Each row comes from the steps of one path. Every step used is in the known rows, and no mark comes twice. Write the path behind each row, first mark first.
In the rows, 128 means zero.
Known rows:
J > H: [115 103 139 148 124 115 133 122 124 136 130 152 159 123 141 121 125 133
 141 116 143 119 139 115 130 127 117 152 109 138 124]
S > C > Y > W: [127 143 150 102 108 178  95 100  59 124 150 141  91 147 109 152 150 154
 121 121 152 112 157 112 140 147 155 125 119 130 156]
S > C > Y: [119 141 127 116  98 167 113 124  97 121 144 153 105 141 116 147 144 159
 133 111 148 113 156 123 130 141 147 114 117 124 138]
J > H > W > K > B: [115  73 157 227 119 148 159 114 121 148 130 143 163 133 116 111 149 136
 170 132 145  78 108  67 126 138 109 158  96 127 130]
Q > G: [132 108 135 136 114 107 107 148 124 132 118 130 141 125 112 125 124 121
 114 110 131 136  96 147 136 142 133 110 132 110 125]
S > W > H > R: [152 144 149 114 151 120  88 113  81 119 122 131 136 123 137  97 102 119
 117 128 114 196 155 103 137 109 118 143 141 134 156]
K > B > Y > W > H > Q: [172 100 148 170 134 134 108  77  19 140 107 101 105 175 106 113 119 178
 120 131 137 144 125 108 127 147 133 125 125 134 174]
S > B > Y > W > H > J: [161 128 139 123 151 139 125  70  22 121 154 133 108 128 144  87 110 184
  88 145 129 155 128  92 119 152 115 153  99 137 177]
J > H > Q > Y: [116  93 151 127  88  88  86 143  92 134  97 141 131 143 134 123 119 126
 149 118 165  98 160 124 120 154 122 145 114 135 104]
H > W > K > B > Y: [136 111 122 219 130 164 151 100  86 142 137 123 111 149 102 119 153 148
 150 142 132  83  90  78 122 138 135 140 109 116 148]
Y > B: [118 132 140 124 125 138 124 133 108 131 136 141 123 133 119 118 142 141
 112 146 133 103 120 135 127 140 137 132 119 103 131]
Q > Y > W > K: [115 140 158 103 125 170  90 117  77 120 125 109 103 145 116 128 128 113
 118 158 149  91 127  72 136 144 157 146 138 124 139]
G > Q > Y: [128 157 125 101  96 150  94 165 119 115  80 121 117 125 114 140 115 136
 109 124 135 118 155 111 127 157 134 126 142 106 128]
K > B: [139 114 127 173 121 141 139 106 120 137 119 128 132 143 104 130 136 121
 132 152 130 118 106 131 120 129 125 117 120 123 128]
S > B > Y > W > K: [137 166 146 136 133 175 125 102  29 131 156 105  89 151 113 114 143 165
 104 153 138 108 100 107 133 142 139 135 108 128 159]
H > R: [142 132 116 137 127 110 105 132 116 134 132 138 140 116 139 120 130 140
 133 151 118 162 136 160 123 110 132 130 137 123 124]
W > Y > B > K: [112 118 156 158 117 144  81 152 100 141 148 141 124 135 103 116 139 132
  96 139 115  89  88  75 139 144 124 158 107  90 117]
B > K: [131 133 142 145 143 127 110 156 147 119 119 141 131 119 122 119 119 120
 120 119 123 127 101  95 129 127 119 147 127 128 126]
K > B > Y: [142 130  99 191 130 151 131  83  77 139 127 130 113 151 102 131 140 143
 127 151 133 119  97 138 117 131 138 118 116 122 142]
Q > G > B > Y > W: [141 116 131 168 148 124  63  96  30 135 136 112 118 140  79 128 134 127
  98 121 141 130  64 120 131 158 151 122 105 115 155]
J > H > Q: [129  84 160 156 104  82 117 145 105 140 107 136 147 137 139 114 131 155
 154  97 149 119 153 136 129 132 114 145 111 136 115]
H > Q > G > B: [147  84 155 174 110  73  67 161  91 131 104 111 136 136  85 116 128 124
 132  95 145 134  87 159 123 156 130 104 116 102 112]
K > B > Y > W: [145 125 120 176 136 158 113  68  38 143 131 119 104 158  95 134 147 143
 114 158 133 115 100 120 126 136 149 131 115 131 160]
J > H > Q > Y > B > K: [112 101 184 142 100  95  65 173  87 132  93 166 129 139 122 103 126 130
 126 130 159  73 124 100 121 164 119 167 105 107 103]
C > Y > W: [134 132 145  93 106 149 101  98  64 120 140 133 117 143 114 145 143 146
 120 123 133 123 149  92 137 143 147 148 130 134 160]
J > H > W > K: [107  88 158 180 129 132 151 135 128 141 140 140 160 121 144 107 140 140
 164 105 143  87 129  57 137 134 113 170 103 131 130]
Q > Y > W: [119 130 142  90 122 140  79 108  77 125 120 121 102 139 116 140 125  95
 108 160 146 103 134  93 129 153 144 136 133 131 135]
Q > Y: [118 133 121 108 114 131  97 129 116 122 116 131 113 134 124 136 118  98
 122 152 144 107 136 111 119 147 135 124 134 127 117]
S > R: [110 141 115 132 123 131 154 119 137 119 137 149 119 113 128 116 126 128
 115 111 131 133 138 140 122 106 137 124 129 126 145]
S > C > Y > W > K: [119 150 161 111 110 207 108 108  59 117 153 128  99 152 112 140 152 173
 130 120 156  95 149  89 147 137 165 135 124 124 163]
Y > W: [131 125 146 110 136 137 104 107  88 132 130 113 121 132 122 132 134 130
 114 137 129 123 130 108 139 134 136 137 130 135 146]
K > B > Y > W > H > R: [171 126 114 178 155 150 100  57  27 142 135 122 124 146 117 112 120 164
 109 171 116 180 119 116 123 122 142 133 130 128 174]
Q > G > B: [133 100 136 168 134 108  86 132 110 127 125 127 149 121  87 124 125 108
 119 113 136 135  66 138 124 152 132 109 114 104 123]
S > Q > G > B > Y > W > K: [137  99 139 178 149 144  99 117  43 109 130 122 128 150  74 136 126 145
  93  87 128 124  63  86 134 145 155 153 107 110 162]

Which path is each row?
[137 113 111 187 138 117  83 115  70 132 134 126 128 132  84 126 126 126
 110 108 140 131  63 141 121 151 144 111 108 106 135]
Q > G > B > Y
[134 141 126 127 144 145 103  88  50 135 137 115 100 145 121 134 136 147
 108 133 129 125 123 112 137 136 150 140 124 137 160]
B > Y > W
[129 157 144  85 100 156  73 144  76 118  82 113 112 128 109 143 121 136
  95 137 137 115 158  98 138 164 139 131 143 111 149]
G > Q > Y > W
[161 119 126 168 155 163 123  49  36 137 131 114 112 159 105 121 117 152
 105 152 128 145 109  86 128 141 135 130 120 136 180]
K > B > Y > W > H
[117  86 137 164 106 126 107 130 110 154 153 121 124 129 118 132 142 121
 135 124 119  93 119  65 137 148 113 136 109 120 121]
H > W > Y
[145  91 155 140  92  79  94 173 103 136  95 119 130 141 110 118 128 143
 129  93 140 137 113 167 134 148 129 105 141 112 118]
H > Q > G
[146  96 133 129 150 121 138 108 123 111 133 140 150 114 159  87  95 162
 122 121 123 162 147  94 119 129 113 157 133 128 146]
W > H > J
[137 101 175 153  96 149  82 118  49 131  94  97  99 171  89 126 142 128
 140 168 155  80 123  97 125 154 149 129 135 115 133]
H > Q > Y > W > K > B
[130 147 140 136 147 172 117  97  49 129 148 102 102 150 120 122 142 160
 117 132 136 112 115  89 141 124 160 156 128 130 165]
B > Y > W > K
[138 123 159 155 104 188 123  84  56 119 134 123 121 162  90 136 158 150
 134 148 137  97 119  76 132 135 152 147 125 117 164]
C > Y > W > K > B
[133 147 142 182 138 175 116  88  46 125 124 117 102 164  90 116 144 127
 127 131 140 109 104  92 135 117 141 144 116 127 158]
S > W > K > B > Y
[132 127 149  86 142 149  87  90  75 120 118 114 112 139 129 125  93 111
 102 153 141 132 144  61 131 156 136 138 140 137 155]
Q > Y > W > H
[138 119 176 118 123 119  72 166  90 115  89 136 111 147 120  94  96 136
 108 133 145 112 127  79 119 168 121 142 131 104 130]
W > H > Q > Y > B > K
[166 100 158 134 125 103  83 120  22 135 109  99 113 156 115 111 109 173
 101  87 139 160 118 116 146 155 141 120 141 127 171]
B > Y > W > H > Q > G
[142 166 136 124 130 148 118  93  33 136 150 118  87 144 112 124 139 153
  97 152 134 118 109 133 124 149 130 122  98 138 156]
S > B > Y > W
[133  60 164 194 106  64  76 148  82 140 106 134 167 133  99 111 127 133
 144  80 158 126  94 144 125 154 118 126  96 112 111]
J > H > Q > G > B
[105  59 148 182 104 113 111 120 110 163 155 143 153 124 132 124 143 127
 144 113 134  85 127  54 139 146 102 165  90 130 116]
J > H > W > Y
[149 102 168 185 131 119  57 130  13 131 122  88 108 157  80 111 143 161
 117 101 154 118  74 120 136 154 161 128 117 106 153]
H > Q > G > B > Y > W > K
[136 114 161 173 130 182 127  94  77 131 126 105 125 152  98 122 149 133
 129 164 135 103  98  90 133 127 141 138 125 118 151]
Y > W > K > B
[133  78 128 166 128 104 112 148 122 107 109 148 155 127  80 139 117 113
 106  78 122 139  75 123 124 147 125 129 108 108 125]
S > Q > G > B
[137  97 149  90 142 135  91  87  70 109 122 135 125 124 149 103  91 130
 104 153 141 141 154  59 124 157 127 165 132 134 153]
Q > Y > W > H > J
[172 140 158 120 129 123 110  99  10 134 126 100  89 160 122 103 114 184
 106 127 133 149 134 124 124 158 118 119 111 138 171]
S > B > Y > W > H > Q
[134 132 115 201 130 176 143  95  79 134 135 117 113 157 102 121 143 156
 134 147 135 103  93 116 121 120 150 131 119 115 146]
W > K > B > Y
[146 111 148 105 110 108  95 133  95 118  95 115 112 149 132 116  91 128
 130 126 146 134 162 104 120 154 124 120 144 131 130]
W > H > Q > Y
[ 95  69 161 178  96 120 108 122  89 165 159 157 150 131 118 115 157 140
 133 132 138  63 120  60 140 159 110 165  80 102 118]
J > H > W > Y > B
[112 123 147 119 125 135 102 172 128  98  96 176 119 136 100 134 115 108
  86 126 127  87 106  79 118 156 126 168 115 103 119]
S > Q > Y > B > K
[160 103 174 109 134 114 104 118  70 127 110  95 119 148 134 110 106 161
 123 118 131 151 156 101 137 143 124 134 139 135 160]
Y > W > H > Q
[118  89 133 238 130 150 158  94  80 151 141 145 142 146 114 111 152 155
 162 129 146  77  99  69 125 139 126 166  88 130 143]
J > H > W > K > B > Y
[124 159 160  98 106 190  85 151  77 109  89 101 113 131 110 134 127 152
 104 135 141 102 148  76 142 153 155 147 145 104 152]
G > Q > Y > W > K
[159  88 127 174 156 151 126  44  31 125 137 129 125 143 127  95 114 175
 106 150 128 152 118  80 118 139 132 158 117 129 179]
K > B > Y > W > H > J
[107  90 151 158 101 137 100 134  94 157 157 138 120 136 108 120 158 133
 120 139 122  71 111  69 138 161 121 141 101  93 125]
H > W > Y > B
[138 154 152 139 135 129 120 154 126 124 126 141 117 118 113 110 121 119
 108 135 123 122  88 117 121 141  98 129 103 127 119]
S > B > K
[136 146 156 146 100 199  95 129  65 118  82 100 114 146  83 135 133 142
 110 160 143  91 128  77 133 156 149 135 139  95 149]
G > Q > Y > W > K > B
[176  82 156 180 111 114  90  96  10 144  96 102 116 171  92 113 118 168
 108 118 138 152  92 128 134 157 136 113 129 118 168]
K > B > Y > W > H > Q > G
[126 126 170 126 101 110  62 180  91 121  91 140 100 148 110 109 127 126
 116 142 146  83 117 110 121 165 130 141 125  97 109]
H > Q > Y > B > K
[133 114 162  98 106 118  88 135  77 123 100 124 107 156 122 104 106 145
 116 143 148 110 154 113 118 171 134 122 135 104 134]
W > H > Q > Y > B
[139  74 161 193 124  79  51 112   4 148 118 123 137 149  92 115 135 150
 121  88 162 123  90 129 134 163 138 142  90 121 142]
J > H > Q > G > B > Y > W
[112 142 150 122 125 141  75 157 111 119 111 154 111 132 107 116 123 102
  99 156 140  85 101  91 121 159 133 149 122 101 116]
Q > Y > B > K
[169  93 137 183 135  91  78 125  48 127 111 107 130 151  93 103 101 158
 119  83 142 161  90 131 119 159 133 108 117 108 148]
W > H > Q > G > B > Y
